Every row comes from one small tree of marks. The marks that hang from a mark follow it in brackets, in the order of their numbers. Every link used is in the known rows. Which tree was each row made from?
Known rows:
K_957(K_40): [  7 -12  -7  -6  16   0   2   2  18   3   1  -1  -6  -1  14  -2  -9  -9
   6 -10   3   4   4  -4   0 -15  -9  -5  11  18  -5 -10  -9  12  25  -3
   0   1   7   4   0   7   2   6  -3 -16 -15 -13 -11   1   8  -9  -4   0
   0 -12]
K_154(K_957(K_40 K_605)): [ 21   0   3   6  56  -2  -6   4  20   5 -38 -16 -19  10  25 -22 -12 -27
  25  -8   4  21 -39   4  -1 -37  -9 -10  12  32 -14 -21 -13  29  16   9
 -18   3  -4  -1  10   5  -7  40 -14 -30 -31   4   8 -19  21 -18   2   3
  12 -22]
K_796(K_571 K_957(K_40 K_605)): [ 21  -2 -16   7  31   5  24  -4  -1  -7 -16 -18 -34 -19  14  15 -16 -24
  18 -37 -12  13 -53 -14 -41 -31 -19  -3   0  29 -13 -52 -12   1  15  20
  -4   1 -19  12 -13   0  -3  54 -30  -4 -36  -2 -23 -22  17 -26 -18  10
   5 -28]
K_154(K_957(K_23 K_40 K_605 K_796(K_571))): [ 36 -24 -32  26  70  24  26   9  41 -13 -59 -25  -1  17  23 -18 -28 -53
  25 -25   5  14 -46   2 -32 -68 -19  16  29  64 -19 -52   4  48  18  29
 -40  27 -11  20   2  12   2  91 -43 -64 -36  -3 -19 -40  50 -46 -14  -6
  14 -16]
K_957(K_40 K_605 K_697 K_796(K_571)): [ 32 -18 -23   6  61  26  38   2  28  -7 -17 -26   5   2  17   2 -21 -21
  18 -31  -7  -1 -28   3 -32 -47 -29 -11  50  77  -9 -43 -22  37  25  19
 -12  22 -18  25  -3  18   0  64 -36 -46 -44 -22 -23 -12  40 -42 -27 -26
  -5 -17]
K_455(K_957(K_23 K_605 K_796)): [ 47   3 -37  26  51  39  28  19  24  -2 -42  -4  -1  26  16 -33 -16 -28
   9   7   9   0  -3  15 -35 -49 -15  12  18  32   0 -14   0  40  17  23
 -15  26   2   6  12  23  28  65 -35 -65 -22  24  -8 -24  19 -41 -27 -13
  13  -1]
K_605(K_957(K_23 K_40 K_697 K_796(K_571))): [ 35 -33 -50  -2  65  29  27  12  39 -13 -34 -23  18  19  20  -8 -16 -30
   4 -36  -6 -13 -13  -9 -33 -67 -28   7  34  78   0 -34  -3  59  36   9
 -32  15 -13  25  -8  38   1  61 -16 -64 -33 -20 -22 -33  28 -46  -4  -2
 -21 -10]
K_455(K_781 K_957): [ 45   2   8  25  -1   0   4  52  -2  -5  -1  13   0  14  11  -2  -5 -27
  -3  31  -1  14 -13  -1 -14  -8   5   9 -18 -18  -9   0   4  23 -12  -8
 -17  -5  -6 -11  24   3  27  17  -7 -23  -7  30  15  -2  -5 -25  -5  -3
   3 -10]
K_571(K_455(K_781 K_957(K_23 K_40 K_697 K_796))): [ 96 -43 -20  35  65  48  22  62  51 -15 -36  -5  23  25  19 -12 -33 -61
   4  35   0  11  -6   7 -44 -63 -14  27  50  81  -3 -14  -4  65  28  25
 -13  14   5  25  26  47  24  64 -26 -80 -45  -5 -23 -19  22 -82  -3 -27
   2 -10]
K_957(K_23 K_40 K_605 K_697): [ 31 -30 -41   9  75  26  21  -1  46  -4 -29 -21  -9  10  27 -16 -15 -24
  13  -6  -9   4  -7   9 -25 -62 -37  -5  58  85   1 -19 -21  41  37  27
   6   3  -5  24  -3  10   1  51 -42 -57 -40 -12 -18 -28  17 -25  -9 -10
  -7 -19]
K_455(K_781 K_957(K_796)): [ 51   5   3  20   9  15  17  59   8  -7 -10   5  11  24  10  -7 -13 -28
   3  24  12  12  -9   2 -11 -16   3  12  -5  -6 -13  -4   4  34  -4  -7
 -27  15  -2  -5  29  16  33  36  -8 -43 -14  26   2   1   9 -44 -16 -16
   7  -1]
K_455(K_957): [ 27   9  -2  13   1   3   5  28  -4  -4  -4  14   3  15   2  -7   3 -14
  -1   7   3   2  -1   0  -3  -5   7  -2 -18 -18  -7  -2   7  14  -2  -6
  -7   2  -1  -8  11  10  17  16   2 -14  -3  21  11  -2  -7 -24  -7   8
   1  -4]
K_455(K_781): [ 18  -5   8  12  -5  -1  -2  28   4  -4   3  -1  -1   0   4   8 -10 -13
   1  23  -4  11 -11  -1  -8  -3  -3   8  -2   0  -2   0  -5  10 -13  -1
  -4  -5  -3  -4  13  -4   6   4  -5 -10  -3  12   0  -2   1 -11   2  -7
   4  -5]
K_957(K_23 K_40 K_605): [ 27 -20 -38  14  52  22  10 -12  34   4 -30 -15 -16   0  31 -19 -22 -25
  13  -3   0   8  -6   8 -30 -49 -31   6  36  62  -5 -19 -14  26  33  22
   0   9   8  12   3   6   7  44 -36 -48 -30   0 -18 -27  17 -13  -8  -4
   6 -17]
K_571(K_455(K_957(K_605 K_697 K_796))): [ 68  -2   2  22  65  48  10  18  13   4 -41 -10  20  12   2 -22 -16 -30
   5  12  -8  -1 -10  21 -32 -33  -5   3  45  61   4 -15 -15  38  18  31
   2  20  -8  15  18  40   5  51 -16 -50 -42   6  -1  -7  13 -58 -13 -25
   4  -2]
K_796(K_571(K_455) K_957(K_23 K_40 K_605 K_697)): [ 56 -39 -28  23  75  42  29  -3  20 -17 -47 -31 -14 -15   6  13 -27 -47
  10 -24 -30   6 -50  -1 -65 -64 -29  12  44  97   3 -55 -13  22  19  52
   7  -4 -19  35 -19  17 -12  78 -43 -25 -51 -19 -40 -43  14 -56  -3   1
   1 -28]
K_957(K_23 K_40 K_605 K_697 K_796): [ 37 -29 -48   7  77  41  37   5  53  -5 -34 -25   2  17  24 -22 -24 -22
  17 -10   1  -1  -6  16 -28 -71 -41  -1  68  97   6 -22 -22  56  47  28
  -6  25  -1  30  -1  24  14  70 -47 -77 -43 -17 -29 -25  37 -43 -18 -26
  -5  -7]
K_957(K_23 K_40 K_605 K_796): [ 31 -19 -47   6  61  35  27  -6  44   6 -40 -18  -4  10  26 -26 -29 -24
  20 -12   8   4  -3  14 -32 -59 -28   8  44  71   0 -23 -15  39  40  24
  -8  27   9  17   6  19  13  59 -41 -67 -32  -6 -28 -23  34 -30 -17 -22
  10  -9]

Which tree is each row?
[ 18  -5 -30  15  35  19  19  -1   6  -8 -36 -15 -38   0  10 -12 -14 -18
  16 -14  -7   7 -31   4 -35 -43 -21  13   0  29   8 -21  -5  11   3  36
   2   2  -8   9  -8  -7  10  49 -39 -19 -23  14 -19 -38   3 -20  -7   8
   7  -7]
K_796(K_957(K_23 K_605))
[ 38 -35 -52  21  69  40  48  -1  47 -14 -32 -28   8  12  21  -4 -27 -34
  16 -25  -9   0 -22   7 -47 -71 -40   2  66  99  -4 -49 -13  46  34  34
 -16  26 -14  35  -6  19   4  85 -51 -66 -42 -20 -30 -31  45 -47 -26 -22
  -3 -17]
K_957(K_23 K_40 K_605 K_697 K_796(K_571))
[ 64   5  -6  37  25  22  29  43   1  -9 -22  -5   1   8  17   1 -23 -41
   5   8  -5  13 -40   0 -42 -34  -6   9  -2  13 -21 -39  -8  30 -12  13
 -29  19 -20   4  23   9  22  66 -29 -44 -30  32   2 -12  19 -51 -31 -21
  13 -15]
K_455(K_781 K_957(K_605 K_796(K_571)))
[ 75 -40 -23  36  59  44  24  10  37  -2 -46 -28   6 -11  22   2 -48 -58
   9   4  -9  17 -32   7 -73 -57 -22  28  51  90  -8 -45 -14  30  17  46
 -11  22   0  29  14  24  -1  74 -39 -55 -43  -6 -32 -24  30 -50 -10 -30
  24 -18]
K_957(K_23 K_40 K_605 K_796(K_571(K_455(K_781))))
[ 27 -18 -46 -11  53  22   1   7  39   2 -39 -16   4  19  27 -28 -19 -21
   7 -18   7  -5  13   2 -16 -55 -15  12  15  46   4 -11  -4  50  39   3
 -28  23  11   7   7  39   9  37  -5 -65 -24  -9 -15 -25  19 -25   6  -2
  -7  -3]
K_605(K_957(K_23 K_40 K_796))
[ 19 -27 -38  13  16  10  28  10  11 -23 -17 -10 -22   0   9  17 -19 -36
  14 -36  -9   6 -32 -20 -38 -43 -17  20   0  29  -6 -46  10  10  15  21
 -11  -2 -12  18 -18  -1   8  59 -33  -9 -21 -10 -38 -36  17 -31   0  17
  -8 -17]
K_796(K_571 K_957(K_23 K_40))
[ 68 -27 -51  33  78  43  49  27  44 -18 -37 -15  10  25  27 -11 -24 -48
  14 -18  -7   1 -17   2 -48 -78 -36   2  46  82 -10 -48  -7  59  34  29
 -22  24 -17  26   6  27  24  98 -49 -77 -50  -1 -23 -30  37 -69 -32 -15
  -4 -22]
K_455(K_957(K_23 K_40 K_605 K_697 K_796(K_571)))
[ 69 -39 -22  28  60  40   8  30  39 -12 -34   3  22  17  11 -13 -20 -48
  -2  13  -4   1   8   3 -33 -51 -14  13  48  64   3 -12   4  45  32  24
   5   2   4  19  13  39  10  44 -16 -47 -31  -8 -16 -19   5 -56   6   0
  -6 -14]
K_571(K_455(K_957(K_23 K_40 K_697)))
[ 18 -11 -13 -22  53   2  -6   9  21   0 -14 -13   4  10  20  -9  -1  -8
   4 -19  -7  -5  -4  -5   1 -36 -15 -17  16  44   4  -3 -21  43  32 -12
  -8  -3  -5   5  -1  31  -8   8  11 -36 -29 -14   8 -11   5 -20  14   8
 -25 -17]
K_605(K_957(K_40 K_697))
[ 24  -9 -37  14  44  37  22  -5  25   4 -38 -19  -1  11  15 -25 -21 -15
  10   1   5   2  -2  18 -29 -43 -17  13  33  50   3 -12 -10  30  15  30
  -8  22   1  13   2  11  10  52 -38 -53 -20   3 -20 -24  23 -22 -16 -18
  13   2]
K_957(K_23 K_605 K_796)
[ 35   5 -12  19   7  18  30  26   1 -14  -9   5  17  17  -1   4  -8 -25
  -1 -20   2  -4 -14  -5 -21 -13   7   9  -6  -2 -17 -31  16  18  -5   3
 -27  20 -13   7  10  16  16  48  -8 -19  -9  14  -3  -5  19 -41 -25  -6
   1  -3]
K_455(K_957(K_796(K_571)))
[ 35 -23 -39  25  54  39  47   0  26 -15 -34 -25  12   9   7  -4 -18 -23
   6 -16 -11  -8 -21  12 -41 -58 -31   9  51  84   1 -38  -8  36   9  40
 -14  18 -20  31  -6  13   6  78 -50 -51 -26  -7 -22 -30  34 -38 -23 -19
  -4  -3]
K_957(K_23 K_605 K_697 K_796(K_571))
[ 63 -15 -18  31  34  47  11  22  18  -3 -43   1  24  21  -2 -24 -21 -38
  -2  16   7  -4   9  13 -36 -34   6  27  22  32   3  -9  13  27  16  26
  -9  19   9  10  17  42  14  45  -9 -43 -15  11 -19 -15  11 -52  -3 -10
  12   6]
K_571(K_455(K_957(K_23 K_796)))
[ 20 -14 -18   1  20  11  28   5  15 -10  -6 -11  14  -2   8  11 -19 -22
   9 -33   2   0 -11  -9 -20 -19 -11   3  21  34  -9 -37   1  19  20   2
 -19  17  -6  16  -1  14   2  38 -13 -22 -21 -21 -23   0  33 -26 -17 -14
   2 -11]
K_957(K_40 K_796(K_571))
[ 16 -21 -35   4  25  12  16  10  23 -17 -23  -7 -29   5  12  -1 -15 -23
  12 -21   0   7 -20  -7 -23 -45 -18  17   3  29   5 -20   6  18  24  16
  -6  -1   1  12 -13   7  15  43 -27 -20 -22  -9 -35 -35  10 -26   6  11
  -2 -14]
K_796(K_957(K_23 K_40))
[ 63 -12  -1  12  44  33   0  28  21   6 -29   3  19  11   7 -15 -21 -34
   5   0   8   6   4   6 -25 -25   5  11  26  27  -7 -16   0  31  33   7
  -8  21  12   6  18  47  10  31   5 -37 -33  -5 -12   5  17 -51  -9 -13
  10  -6]
K_571(K_455(K_957(K_40 K_796)))
[ 68 -35 -16  19  53  41   8  35  20 -11 -47 -27  33   9   4   4 -28 -42
 -15   9 -17  -7 -23   5 -50 -50  -8  26  29  75   7 -24  -3  46  -2  32
 -26  10 -16  26  11  38  -9  48  -9 -48 -27  -4 -17 -29  13 -54  17 -17
  -6  -3]
K_605(K_957(K_23 K_697 K_796(K_571(K_455(K_781)))))
[ 76 -23  -1  42  25  31   1  48  13  -6 -30   4  15   9   8  -7 -21 -52
  -7  43  -5  13  -5   6 -43 -31   6  35   7  21  -2  -4   8  22  -4  23
  -8   4   1   5  26  19  19  32 -10 -32  -9  27  -4 -20 -11 -46   9  -5
  14  -5]
K_571(K_455(K_781 K_957(K_23)))
[ 95 -23 -14  43  73  58  22  49  33  -6 -52 -16  17  21  12 -18 -31 -54
   4  39  -6   8 -15  23 -53 -63 -16  22  49  83   4 -14 -12  59  10  44
  -9  15  -7  19  30  37  18  73 -37 -76 -43  17 -14 -24  16 -74  -9 -29
  11  -2]
K_571(K_455(K_781 K_957(K_23 K_605 K_697 K_796)))
[ 97 -29 -22  36  75  51  12  37  43   4 -57 -11   4  11  32 -26 -43 -63
  10  29   0  19 -14  15 -60 -62 -16  29  42  69  -7 -25 -11  54  30  34
  -9  24  10  13  35  41  20  73 -36 -78 -48  18 -19 -21  22 -70 -11 -29
  23 -17]
K_571(K_455(K_781 K_957(K_23 K_40 K_605 K_796)))
[ 15 -15 -11   7  18  17  35   8  10 -20  -2 -13  20  10  -8  14  -7 -11
   1 -22  -7  -8 -20  -7 -13 -20 -12   1  31  47   0 -25  -1  23   1  10
 -20  13 -23  22  -8  14   0  44 -17 -16 -14 -19 -14  -6  29 -32 -18 -17
 -13   2]
K_957(K_697 K_796(K_571))
[ 77 -15  -7  13  86  44  16  22  30   4 -43 -12  15  14  17 -23 -21 -38
  10   4  -4   4 -12  17 -36 -47 -16 -10  55  78  -5 -19 -21  52  38  24
  -1  20   2  18  20  49   3  57 -17 -65 -58  -7 -12  -4  22 -70 -14 -24
   6 -13]
K_571(K_455(K_957(K_40 K_605 K_697 K_796)))
[ 71 -22 -16  37  70  47   9  17  23  -2 -48  -9   9  11   6 -22 -15 -41
  -1  22 -16   0  -7  18 -47 -49 -14  11  43  67   6 -14  -7  37  17  44
   7   5  -2  18  13  30   4  53 -27 -49 -29  12  -3 -25  -5 -53  -4  -6
   5  -9]
K_571(K_455(K_957(K_23 K_605 K_697)))
